Each row was made from one small tree. The marks that hang from a mark follow it in brackets, in alphabetical order. Every link used is in the known rows. Write each row's tree.
Known rows
M[S[N]]: [-1.027  1.347  0.283 -0.138  1.251 -2.861 -2.295  0.386  3.066  1.404
 -1.398 -1.646 -2.842  0.010  0.713  1.286 -4.149  4.330  3.555  2.244
 -1.298  1.300  0.642]
N[G[Y[Z[S[M]]]] V]: [-2.419  1.037  1.308 -2.572  1.578  0.043 -0.790 -0.686 -0.747 -2.488
  1.177  2.950 -2.737  1.305  0.284  2.707 -0.112  6.690 -0.798  1.551
 -4.400  3.914  3.454]
V[N[G[Y[Z[S[M]]]]]]: [-0.186  2.153  2.451 -2.191  0.267 -0.996  0.210 -0.584  0.004 -1.690
  1.895  2.109 -1.499 -0.463  0.185  3.124 -0.995  4.690  0.257  3.553
 -2.491  3.618  3.966]
V[N[G[Y]]]: [-0.891  3.246  2.556 -1.629  0.950 -1.560  0.291 -1.532  0.864 -0.914
  2.595  2.809 -1.356 -1.606  0.514  3.817 -0.997  5.056  0.147  4.326
 -1.731  3.248  4.196]
V[N[G]]: [-0.784  2.765  2.980 -0.914  0.178 -1.773  0.475 -1.502  1.469 -0.129
  2.842  1.880 -0.887 -1.584  0.840  4.431 -1.599  4.550  0.098  4.470
 -0.959  3.151  4.134]
N[G S V]: [-3.258  2.679  1.630 -1.088  1.560  0.889  0.342 -0.048  1.175 -1.648
  2.039  2.631 -2.237 -1.554 -1.079  4.538 -0.921  6.084 -0.327  2.256
 -2.226  3.561  4.900]
S[M N[V]]: [-3.737 -0.631  2.020  0.212  1.379 -2.117  0.229 -0.569  3.022 -0.468
 -1.284 -0.415 -1.705  0.586 -0.171 -0.446 -5.172  6.732  0.998  1.974
 -1.543  2.462 -0.337]
N[G S[M] V]: [-3.202  1.193  1.179 -1.296  1.183  0.642  1.418  0.290  0.666 -2.473
  1.058  2.886 -2.038 -1.410 -1.612  3.618 -1.719  5.910 -0.542  1.511
 -3.129  4.642  3.556]
Y[G V[N] Z]: [ 0.323  2.772  3.040  1.447 -1.617  0.432 -4.532 -0.440  3.675  1.893
  6.246  1.262 -0.231  1.328 -0.370  4.090  1.339  4.277  2.097  1.838
 -0.828  0.322  3.202]
Z[S[M] Y[G V]]: [-1.699 -1.680  4.227  1.284 -1.432 -1.031 -4.266  1.794 -0.523 -1.545
  2.588 -1.875 -3.187  5.342  0.040  0.429 -0.645  7.300  4.959  2.133
 -0.963 -2.121  2.388]
G[N Y[V]]: [-2.353  3.828  2.502  0.178  3.923 -0.752 -3.040 -0.648  3.063 -2.754
  2.151  1.743 -2.783 -1.006  1.628  0.812 -0.378  7.397  2.505  1.002
 -4.393 -0.062  3.791]
S[M N[G[Y[Z]] V]]: [-3.438 -0.654  1.468 -2.165  2.391 -0.427  0.520 -1.449  2.124 -1.317
 -0.462  0.800 -2.901  1.080 -0.219  0.140 -3.303  6.348 -0.628  2.254
 -2.430  4.426  0.440]
M[S]: [-0.287  1.813 -0.394  0.238  0.443 -3.244 -2.653  1.173  1.609  0.573
 -1.078 -0.380 -2.280 -0.722  0.821  2.692 -2.982  4.014  3.656  1.337
 -2.767  1.287  1.447]
Y[G[N[S]] V Z]: [-0.531  2.939  2.820  2.027  0.492  2.381 -5.330  0.441  5.105 -0.160
  5.725 -0.281 -2.040  0.735 -0.129  3.463  1.510  4.392  2.808  0.516
 -1.742 -0.213  4.629]
G[N Y[Z[S]]]: [-1.055  3.156  1.835 -0.639  3.304  0.319 -3.374  1.014  1.584 -4.211
  0.517 -0.353 -3.798  0.037  1.594  0.985 -0.136  5.752  2.280  0.884
 -4.771  0.694  5.363]
Z[Y]: [-3.127  1.196  1.603  1.568  0.885 -2.369 -2.747  1.061  0.732 -0.851
  1.244 -1.749 -2.762  1.186  1.821  3.395 -0.910  6.576  2.893  2.757
 -0.496 -1.271  3.153]
Y[G[N[S[M]]] V Z]: [-0.506  2.210  2.519  1.931  0.380  2.282 -4.780  0.589  4.868 -0.536
  5.200 -0.163 -1.961  0.839 -0.441  2.966  1.103  4.284  2.699  0.097
 -2.248  0.337  3.960]
Y[G Z]: [-0.207  1.354  1.188  1.429 -0.318  0.735 -5.075  0.540  3.242  0.367
  3.097 -1.117 -2.620  0.600  0.090  3.866 -0.021  2.919  2.077  2.122
 -0.773  0.950  4.040]
M[S[N[G[Y] V]]]: [-1.713  1.538  0.273 -1.483  1.786 -2.151 -1.212 -0.638  2.129  0.719
 -0.612  0.441 -3.254  0.713  0.399  1.492 -2.932  5.397  2.025  2.169
 -2.287  2.667  1.092]
S[M N[G]]: [-2.765 -1.551  2.060 -1.606  2.165 -1.009  0.186 -1.524  3.186 -0.581
 -0.790 -1.268 -3.216  0.072  0.525  0.227 -4.879  4.910  0.528  3.506
 -0.681  3.918  0.290]

Write each row's tree
[-3.761  0.868  2.900 -0.947  2.284 -0.809 -0.417 -2.264  3.412  0.549
  1.065 -0.220 -2.749  0.701  0.949  1.693 -3.368  6.544 -0.091  3.938
 -0.117  2.544  2.110] => S[N[G V]]
[-3.012  3.843  2.538  1.745  2.443 -0.124 -0.547  0.745  3.407 -2.987
  1.599  0.601 -2.026 -1.912  0.367  2.869 -1.714  6.509  1.543  1.084
 -3.221  0.890  5.453] => G[N[S V]]
[-3.635 -1.192  2.290 -1.309  1.808 -1.176  1.061 -1.803  2.693 -0.635
 -0.329  0.103 -2.498  0.871  0.079  0.400 -4.467  6.296 -0.379  2.846
 -1.466  4.157  0.192] => S[M N[G V]]
[-0.754  3.286  3.970  1.801 -1.044  0.025 -3.252 -0.541  3.773  1.304
  5.930  2.281 -0.506 -0.237 -1.529  3.188 -0.204  5.342  3.124  2.905
 -0.039 -0.072  3.677] => Y[G V[N[S]]]
[-0.697  2.587  3.769  1.627 -1.223 -0.132 -2.701 -0.349  3.547  0.930
  5.487  2.432 -0.414 -0.138 -1.863  2.722 -0.565  5.257  3.078  2.618
 -0.518  0.493  2.991] => Y[G V[N[S[M]]]]
[ 1.012  0.876  3.907  0.676 -2.594  0.604 -4.317  0.728  1.930  0.440
  4.966  0.492 -0.662  3.151 -0.976  2.168  0.486  4.460  3.007  1.406
 -1.672  0.466  2.891] => Y[G V[N] Z[S[M]]]
[-1.651  1.211  0.618 -1.016  1.284 -2.270 -1.088 -0.614  2.506  1.247
 -0.445 -0.254 -2.924  0.757  0.633  1.960 -3.355  5.037  2.011  2.270
 -1.754  2.582  1.019] => M[S[N[G V]]]
[-3.763 -0.637  1.894 -1.993  2.543 -0.972  0.876 -1.823  2.162 -1.321
 -0.572  1.104 -2.982  0.800 -0.247 -0.274 -3.888  6.793 -0.343  2.686
 -2.190  4.214  0.327] => S[M N[G[Y] V]]
[-1.272  2.771  3.512 -0.233  0.207 -1.817 -1.582 -1.523  2.380  0.983
  3.982  2.285 -0.034 -0.503  0.987  3.544 -0.934  6.130  1.357  2.825
 -1.399  1.214  2.357] => Y[V[N[G]]]
[ 0.429  1.056  3.280  1.336 -0.097  1.630 -5.041  1.007  2.916 -1.778
  3.192 -2.469 -3.690  2.213  0.608  2.367  0.004  3.486  2.880  1.924
 -1.707  0.249  5.865] => Y[G[N] Z[S]]
[-2.159 -0.177  4.269 -1.322  0.927 -0.858 -1.971 -0.280  0.938 -0.953
 -0.037 -1.660 -3.202  2.460  0.705  0.251 -3.632  6.629  2.112  3.705
 -0.777  0.971  3.152] => Z[S[N[G V]]]
[-0.985  3.164  1.829 -1.933  0.883 -0.403  1.476 -0.048  0.681 -2.292
  1.846  3.241 -1.388 -2.668 -1.384  3.450 -1.362  4.598  0.415  3.452
 -2.256  4.157  4.295] => V[N[G[Y] S[M]]]
[-1.901  0.775  0.892 -1.761  1.648  0.795  0.161  0.611  1.390 -2.439
  0.440  0.936 -3.009 -2.571 -0.976  3.389 -2.233  3.847  0.735  2.521
 -2.030  4.302  3.689] => N[G S[M]]
[-2.320  4.501  1.435 -0.065  4.319  0.446 -1.866  0.925  2.732 -4.406
  0.692  1.191 -3.691 -2.814  0.170  1.422 -0.867  6.111  2.547  1.452
 -4.055  0.942  5.752] => G[N[S] Y]
[-3.184  1.183  2.522  2.708  0.571 -0.371 -2.183  0.952  1.932 -2.066
  3.228 -0.944 -3.462  1.862  0.181  3.028 -0.010  6.517  2.808  2.241
 -0.849 -0.746  4.436] => Z[Y[G[N[S[M] V]]]]
[-1.623  3.564  0.261 -0.510  3.826  1.301 -1.787  1.907  2.345 -4.945
  0.156  0.636 -3.493 -2.217 -0.108  1.568 -0.274  5.095  1.887 -0.048
 -5.138  2.019  5.043] => G[N[S[M]] Y[Z]]
[-2.232  0.079  4.054  0.768 -0.342 -1.855 -4.357  1.956 -0.821 -1.231
  1.716 -2.357 -2.703  4.336  1.574  1.378 -0.660  8.029  4.812  2.268
 -0.955 -3.103  3.016] => Z[S Y[V]]
[-0.811  2.655  2.257 -1.220  0.133 -0.629  1.673 -0.065  1.244 -1.518
  2.085  2.260 -0.975 -2.617 -1.035  4.110 -1.930  4.102  0.355  3.627
 -1.509  4.069  4.164] => V[N[G S[M]]]
[-1.034  2.826  1.954  2.077  0.530  2.212 -3.556  0.901  4.179 -1.363
  4.082 -0.345 -2.762  0.216 -0.496  3.917  0.731  3.932  1.573  1.081
 -2.031  1.101  5.954] => Y[G[N[S V]] Z]
[-0.616  3.199  1.390 -2.078  0.756  0.136  1.137  0.303  0.692 -2.219
  1.924  2.901 -1.331 -2.454 -1.313  3.857 -0.731  4.206  0.148  2.990
 -2.526  4.331  4.410] => V[N[G[Y[Z]] S[M]]]
[-1.516  1.869  1.156 -2.555  2.601  0.268 -2.821 -1.315  1.200 -0.982
  2.304  1.778 -3.047 -0.176  1.312  3.298  0.417  5.283  0.324  2.304
 -2.860  2.823  3.250] => N[G[Y[V Z]]]
[-0.103 -0.110  1.199 -0.392 -0.230 -0.639 -3.513  2.341  0.362 -1.731
 -0.798 -2.131 -2.071  1.090  0.817  1.981 -1.974  3.990  2.458  0.817
 -2.972  1.252  2.766] => Y[Z[S[M]]]
[-3.121  3.943  2.027  0.393  3.740 -0.895 -1.430 -0.492  2.132 -3.670
  1.214  2.365 -2.832 -0.880  1.173  1.266 -0.772  7.865  1.238  1.075
 -4.947  0.983  4.757] => G[N[V] Y]
[-1.697  1.595  0.416  0.078  0.989 -2.941 -1.637  0.243  2.717  1.353
 -1.118 -0.637 -2.365  0.546  0.398  1.429 -3.928  5.306  2.921  1.689
 -1.875  1.438  0.644] => M[S[N[V]]]
